Each row comes from the steps of one walk. Every step used is in the known rows, and no mark comes twice. Write the walk behind each row, first mark first.
Known rows
kuzuz -> gapo -> sabar -> kesug: [-1.56 -2.30 -1.98 -0.08  3.63  0.32  1.77  0.58 -2.13  1.10  2.98 -1.61
 -1.90 -2.51  0.07 -0.70 -1.59 -0.07  1.22 -0.93  0.40 -0.38 -1.41]
kesug -> kuzuz: [ 1.00 -1.43 -2.45 -0.66 -0.05  1.46  0.59  0.11 -0.06  1.04  0.79  0.83
  0.48 -0.86  0.06  0.52 -0.41 -0.87 -0.12  1.28 -0.09  0.01 -2.53]
gapo -> sabar: [-0.45 -2.21 -3.15  0.29  1.05 -1.29 -0.21 -0.04 -0.78  0.70  2.19  1.24
  0.15 -0.60  0.06  0.15 -0.63 -0.48  0.79  0.26 -0.03 -0.42 -1.11]
gapo -> sabar -> kesug -> femi: [-1.76 -4.25 -5.56 -0.89  1.98  1.26 -0.23  0.04  0.06  3.26  3.96  0.18
 -1.67 -1.42 -0.21 -0.45 -2.01 -1.42  0.19  0.80 -0.30 -0.75 -3.29]
sabar -> kaba -> figav: [-0.25  0.93  1.26  0.52 -1.50  1.62  0.80  1.67  2.62  1.74  0.70 -0.03
 -0.50 -0.53 -1.96 -0.26 -1.96  0.50  0.46 -0.76  0.98  0.52 -1.21]
sabar -> kaba -> figav -> kesug -> kuzuz: [-0.87 -0.70 -0.84  2.07 -1.06  4.02  0.54  1.30  2.54  3.82  1.63  1.47
 -1.66 -2.35 -1.47  0.45 -0.87  0.49  2.26  0.15  0.29 -0.99 -1.47]
sabar -> kesug -> kuzuz -> gapo: [-0.09 -1.60 -1.60 -0.79  2.72  3.06  2.48  0.69 -1.58  1.40  1.72 -2.20
 -1.60 -2.80  0.04 -0.37 -1.73 -0.52  0.18 -0.06  0.28  0.20 -2.78]
sabar -> kaba: [-0.03 -0.05  1.02  0.05 -0.39  1.65 -1.18  0.37  1.34  1.89  0.44 -0.75
 -0.17 -0.54 -2.61 -1.21 -1.66 -0.15 -0.39 -1.46  0.52  0.81 -0.23]
kesug -> femi -> gapo -> kuzuz -> tozon -> figav: [-1.47 -2.06 -4.87 -2.40 -0.22 -0.19  4.37 -0.49 -0.72  4.74  1.47 -2.11
  0.71  1.12  0.18 -0.92 -1.38 -3.70 -1.99  1.62 -0.30  0.65 -2.78]
gapo -> kuzuz: [ 0.30 -1.56 -1.30  0.88  0.89 -0.39 -0.06  0.17 -0.85  0.96  0.31  1.60
  2.00 -0.32  0.09  0.02 -0.32 -0.46 -1.79  1.32  0.58  1.75 -0.76]
figav -> kesug -> kuzuz -> gapo -> sabar -> kaba: [-0.93 -3.63 -4.56  1.48  1.96  1.94  0.60 -0.13 -0.92  4.17  3.57 -0.47
 -1.98 -3.55 -1.50 -0.24 -1.51 -0.52  2.89 -1.64  0.25 -0.79 -1.92]
gapo -> sabar -> kaba -> figav: [-0.81 -0.80 -2.04  0.92 -0.63  0.14  0.76  1.69  1.84  2.65  2.73  1.38
 -0.51 -1.24 -1.80 -0.21 -2.77  0.03  1.31 -0.65  1.07  0.33 -1.92]
sabar -> kesug -> femi -> gapo: [-2.09 -0.69 -1.10 -1.64  0.96  3.05  1.13  0.72  1.10  2.75  2.30 -1.79
 -2.00  0.04 -0.48 -0.85 -1.09 -2.77  0.04  0.02 -0.87  0.57 -2.67]
kuzuz -> gapo -> sabar -> kaba -> figav: [-0.58 -0.60 -1.89  0.77  0.05 -0.64  2.75  1.87  0.38  2.29  2.52 -0.89
 -1.29 -1.99 -1.49 -0.46 -2.93  0.12  2.05 -1.89  1.33  0.42 -2.42]
tozon -> figav -> kesug -> femi: [-2.02 -1.26 -4.05 -1.59 -0.99  0.84 -0.07 -1.70 -0.62  2.83  1.75  0.10
 -2.10 -0.28  1.05  0.31  0.20 -0.64  1.01 -0.21 -1.16 -3.57  0.10]
kesug -> kuzuz -> gapo -> sabar -> kaba -> figav -> tozon: [-0.23 -2.53 -4.95  0.61  0.09  1.45  3.05  1.36  1.71  4.98  4.27  0.63
 -1.09 -4.30 -0.37  0.87 -1.64  0.65  3.87 -0.58  1.45  0.15 -2.74]
kesug -> kuzuz -> tozon -> dokad: [ 1.48 -2.02 -3.37 -0.10 -0.53  0.53  2.71 -1.15 -1.69  2.16  0.07 -1.76
  1.01 -0.38  1.09 -0.43 -0.67 -0.64 -0.82  0.35  1.78 -1.74 -1.53]
kaba -> figav: [-0.26  1.33  0.26  0.42 -1.09  0.01  1.95  1.45  1.44  0.06  0.06  0.88
 -0.34 -0.28  0.70  0.57 -0.59  0.87  1.05  0.54  0.54 -0.30 -0.94]
kesug -> femi -> gapo -> kuzuz -> tozon -> dokad: [ 0.12 -2.18 -4.17 -0.21 -0.48 -0.39  3.41 -1.05 -1.47  4.08  1.24 -2.20
  1.89  1.38  0.98 -1.04 -0.58 -3.29 -2.01  0.44  1.60  0.72 -2.48]
kesug -> femi: [-0.11 -1.49 -3.34 -1.17 -0.96  0.02  0.17 -0.61  0.77  1.80  0.94 -0.42
 -0.73  0.59 -0.10  0.09 -0.40 -1.37 -0.28  0.74 -0.63 -0.24 -2.27]
gapo -> sabar -> kaba -> figav -> kesug: [-2.21 -1.34 -1.35  2.86 -0.04  1.23 -0.27  1.14  1.99  3.34  2.80  2.01
 -2.14 -2.21 -1.34 -0.16 -1.27  1.00  3.25 -1.23  0.57 -1.66 -0.12]
tozon -> kuzuz -> gapo -> sabar -> kaba -> figav -> kesug: [-1.92  0.24 -2.39  1.92  0.27  1.57  2.95  0.54 -0.55  2.57  3.84  0.57
 -2.07 -4.68 -0.61 -0.77 -2.59  1.41  4.98 -5.04  1.05 -2.14 -0.08]
femi -> gapo -> kuzuz -> tozon -> figav -> kesug: [-2.90 -0.81 -1.60  1.01  1.33  0.57  3.49 -0.24 -1.38  3.98  0.69 -1.02
 -0.39 -0.12  0.56 -0.93  0.54 -1.50  0.22  0.80 -0.36 -0.59  1.38]
kuzuz -> tozon: [-0.21 -0.94 -0.40  1.14  0.37 -0.11  2.28 -0.03  0.15  1.63 -1.08 -2.52
 -0.78  0.20 -0.73 -0.61 -0.32  0.21 -0.46  0.65 -0.02 -0.15  0.04]
sabar -> kaba -> figav -> kesug -> femi -> gapo: [-2.92  0.90 -0.38  0.83 -1.79  3.25  1.64  1.31  3.70  4.74  2.01 -0.54
 -2.86 -0.16 -1.71 -0.48 -0.82 -1.34  2.68 -1.21 -0.50 -0.13 -1.52]

Which walk is each row?
[-0.61 -1.94 -3.02 -0.47  0.73 -0.94  2.80 -0.36 -1.95  2.54  0.13 -1.09
  1.13  0.17  0.23 -0.97 -1.39 -0.49 -2.31  1.71  0.76 -0.12 -0.40]
gapo -> kuzuz -> tozon -> figav
[-1.98 -2.28 -2.59 -1.01  1.70  2.71  1.45  0.97  0.16  3.63  3.00 -0.19
  0.20 -0.43 -0.58 -1.15 -1.24 -3.24 -1.66  1.33  0.05  2.31 -3.41]
sabar -> kesug -> femi -> gapo -> kuzuz
[-0.44 -1.66 -3.19  0.10  1.77 -2.12  1.96 -0.09 -2.02  0.45  1.99 -1.11
 -0.61 -1.28  0.24 -0.15 -0.93 -0.37  1.41 -1.22  0.31 -0.17 -1.41]
kuzuz -> gapo -> sabar
[-1.78 -2.67 -3.62 -0.76  2.74  3.05  1.95  1.39 -0.33  2.74  4.80  0.53
 -0.56 -2.23 -0.30 -0.48 -1.59 -3.02  1.51  0.85 -0.68  0.47 -3.44]
femi -> gapo -> sabar -> kesug -> kuzuz
[-1.86 -1.73 -3.54  0.08  2.84  1.78  2.27 -0.48 -1.53  2.30  5.01 -0.02
 -1.49 -5.96  1.78 -0.35 -0.91  1.60  4.27 -4.16  0.70 -2.39  1.14]
figav -> tozon -> kuzuz -> gapo -> sabar -> kesug
[-1.88  0.87  1.73  2.56 -0.98  2.52 -0.13  1.14  2.66  2.83  0.39  0.64
 -2.37 -1.44 -1.62 -0.16 -0.43  1.49  2.08 -1.29  0.48 -1.17  0.99]
sabar -> kaba -> figav -> kesug
[-2.01 -3.68 -4.55  3.33  0.42  2.55  2.77  1.20  2.15  6.11  2.83  0.36
 -2.33 -2.45 -2.02 -0.07 -2.00  0.43  2.84  0.97  0.29 -1.51 -2.37]
gapo -> sabar -> kaba -> figav -> kesug -> kuzuz -> tozon
[ 0.53 -3.26 -5.72 -0.53  1.89 -0.75  2.67  0.25 -2.37  1.32  3.03 -0.39
  0.06 -1.96  0.29  0.48 -1.46 -1.45  1.52  0.39  0.11  0.19 -3.59]
kesug -> kuzuz -> gapo -> sabar
[-2.46 -3.05 -2.68  0.32  2.26  2.56  3.46  0.97  0.65  5.28  1.88 -2.56
 -0.58 -0.09 -0.94 -1.45 -1.46 -3.01 -2.25  1.68 -0.15  1.96 -3.36]
sabar -> kesug -> femi -> gapo -> kuzuz -> tozon
[ 0.17 -0.53 -2.81  0.67 -0.96 -0.76  2.31 -0.32  0.35  3.74  3.62 -0.01
 -0.45 -3.52  1.03  0.11 -0.99  1.75  3.76 -3.87  3.56 -1.80  0.44]
kuzuz -> gapo -> sabar -> kaba -> figav -> tozon -> dokad
[-1.21 -4.89 -5.38  0.94  3.34  2.33  2.71  0.59 -0.61  4.00  3.22 -1.10
 -1.33 -2.45 -0.79 -0.71 -2.15 -0.89  0.24  2.05  0.07 -0.78 -3.12]
gapo -> sabar -> kesug -> kuzuz -> tozon
[-1.43 -1.01 -3.93 -0.95 -1.31  0.90  2.50  1.76  2.88  4.54  4.15  0.48
 -1.15  0.06 -2.02 -0.43 -2.84 -3.00  1.70 -0.72  0.08  0.99 -4.34]
kesug -> femi -> gapo -> sabar -> kaba -> figav
[-1.47 -2.40 -4.75  2.17  1.19  0.18  3.84  1.03 -1.06  2.64  3.03  1.41
 -1.92 -3.14  1.33  1.38 -0.34  0.43  4.51  0.59  0.21 -1.79 -2.87]
kaba -> figav -> kesug -> kuzuz -> gapo -> sabar
[ 0.45 -3.31 -4.88 -0.35  1.23  1.03  1.41  0.24 -0.97  3.30  3.56 -1.18
 -0.45 -2.63 -2.11 -0.59 -3.00 -1.56  1.06 -1.03  0.76  0.93 -3.90]
kesug -> kuzuz -> gapo -> sabar -> kaba
[-1.23 -2.19 -5.33 -1.44  0.16 -0.75  1.47  0.13  0.23  2.91  3.67  0.20
 -0.44  0.47 -0.10 -0.01 -0.67 -3.59  1.39  0.31 -1.09  0.32 -3.24]
kesug -> femi -> gapo -> sabar
[-2.14 -0.34 -3.46  0.34  1.87  1.83  4.30  1.02 -0.45  2.30  4.99  0.86
 -1.81 -6.11  2.01  0.18 -1.61  2.61  5.15 -3.48  1.09 -2.49  0.10]
kaba -> figav -> tozon -> kuzuz -> gapo -> sabar -> kesug
[-0.23  0.77 -1.54 -0.26 -0.75  1.44  0.59 -1.10  0.37  1.24  1.87  1.92
  0.37 -3.61  1.62  0.53  0.75  1.68  3.07 -3.01  0.28 -1.77  2.72]
figav -> tozon -> kuzuz
[-2.52 -0.72 -2.69  1.60 -0.64  1.02  2.63  1.48  1.64  3.85  1.91  2.00
 -0.42 -0.17  1.02  0.48  0.84 -1.67  1.40  1.68 -0.11  0.91 -2.37]
kaba -> figav -> kesug -> femi -> gapo -> kuzuz
[-3.47 -2.97 -6.56 -0.68  0.51 -0.03  3.54 -1.06 -0.73  5.35  3.68 -1.71
 -2.77 -0.02  0.39 -0.66 -0.34 -2.84  2.51 -0.10 -1.62 -2.97 -0.85]
kuzuz -> tozon -> figav -> kesug -> femi -> gapo -> sabar
[-2.29 -2.06 -4.33 -0.63 -0.50  0.77  1.99 -1.83 -0.18  4.46  0.59 -2.30
 -2.83  0.12  0.45 -0.17 -0.18 -0.34  0.69  0.47 -1.24 -3.82  0.07]
kuzuz -> tozon -> figav -> kesug -> femi
[ 0.42  1.50 -0.70 -0.94  0.28  0.04  2.83 -0.67 -2.59 -0.93  0.98 -1.47
  0.05 -2.83  0.95 -0.70 -1.26  0.39  1.63 -3.91  0.47 -0.64 -0.07]
tozon -> kuzuz -> gapo
[-0.67  0.24 -4.28  0.55 -0.11 -0.72  4.59  0.34 -0.59  1.72  3.92  1.74
 -0.65 -5.01  2.43  1.05 -0.70  2.28  5.30 -3.41  1.09 -1.98  0.22]
kaba -> figav -> tozon -> kuzuz -> gapo -> sabar
[-0.46  2.27 -0.14  0.26 -1.42  2.35  3.41  0.58  1.63  2.70  2.34 -0.49
 -1.01 -4.79 -0.04 -0.17 -1.57  2.28  4.11 -5.09  1.46 -0.69  1.03]
sabar -> kaba -> figav -> tozon -> kuzuz -> gapo
[-1.30 -1.29 -2.53  1.17 -0.74  0.76  0.61  1.21  3.46  4.25  3.75  2.29
 -0.85 -2.87 -0.94  0.58 -0.97  1.47  3.15 -0.98  1.09 -0.37  0.13]
gapo -> sabar -> kaba -> figav -> tozon
[ 0.16 -2.27 -4.25  0.12  0.15  0.84  3.33  1.74  0.22  3.30  3.60 -0.36
 -0.67 -2.75 -1.49  0.03 -3.64 -0.76  2.04 -0.53  1.40  0.41 -4.86]
kesug -> kuzuz -> gapo -> sabar -> kaba -> figav
[-3.01  0.15 -0.67  2.36  0.04  1.71  1.39  1.87  2.55  3.96  3.47  1.46
 -2.14 -1.26 -1.52 -0.66 -0.90 -0.75  3.98 -1.71 -0.15 -0.48 -0.26]
femi -> gapo -> sabar -> kaba -> figav -> kesug
[-1.45 -2.99 -6.46 -1.98  2.07  1.29  2.67 -0.66 -2.59  2.24  5.17 -1.37
 -1.60 -3.94  0.61 -0.95 -3.41 -0.88  1.98 -3.10  0.15 -1.76 -3.15]
tozon -> kuzuz -> gapo -> sabar -> kesug -> femi
[-3.16 -0.51 -3.35 -1.16 -0.57  1.15  3.86 -1.17  0.01  4.74  1.00 -2.90
 -2.77  0.84  0.45 -0.69  0.26 -2.26  1.57 -0.14 -1.83 -2.75 -0.09]
kuzuz -> tozon -> figav -> kesug -> femi -> gapo
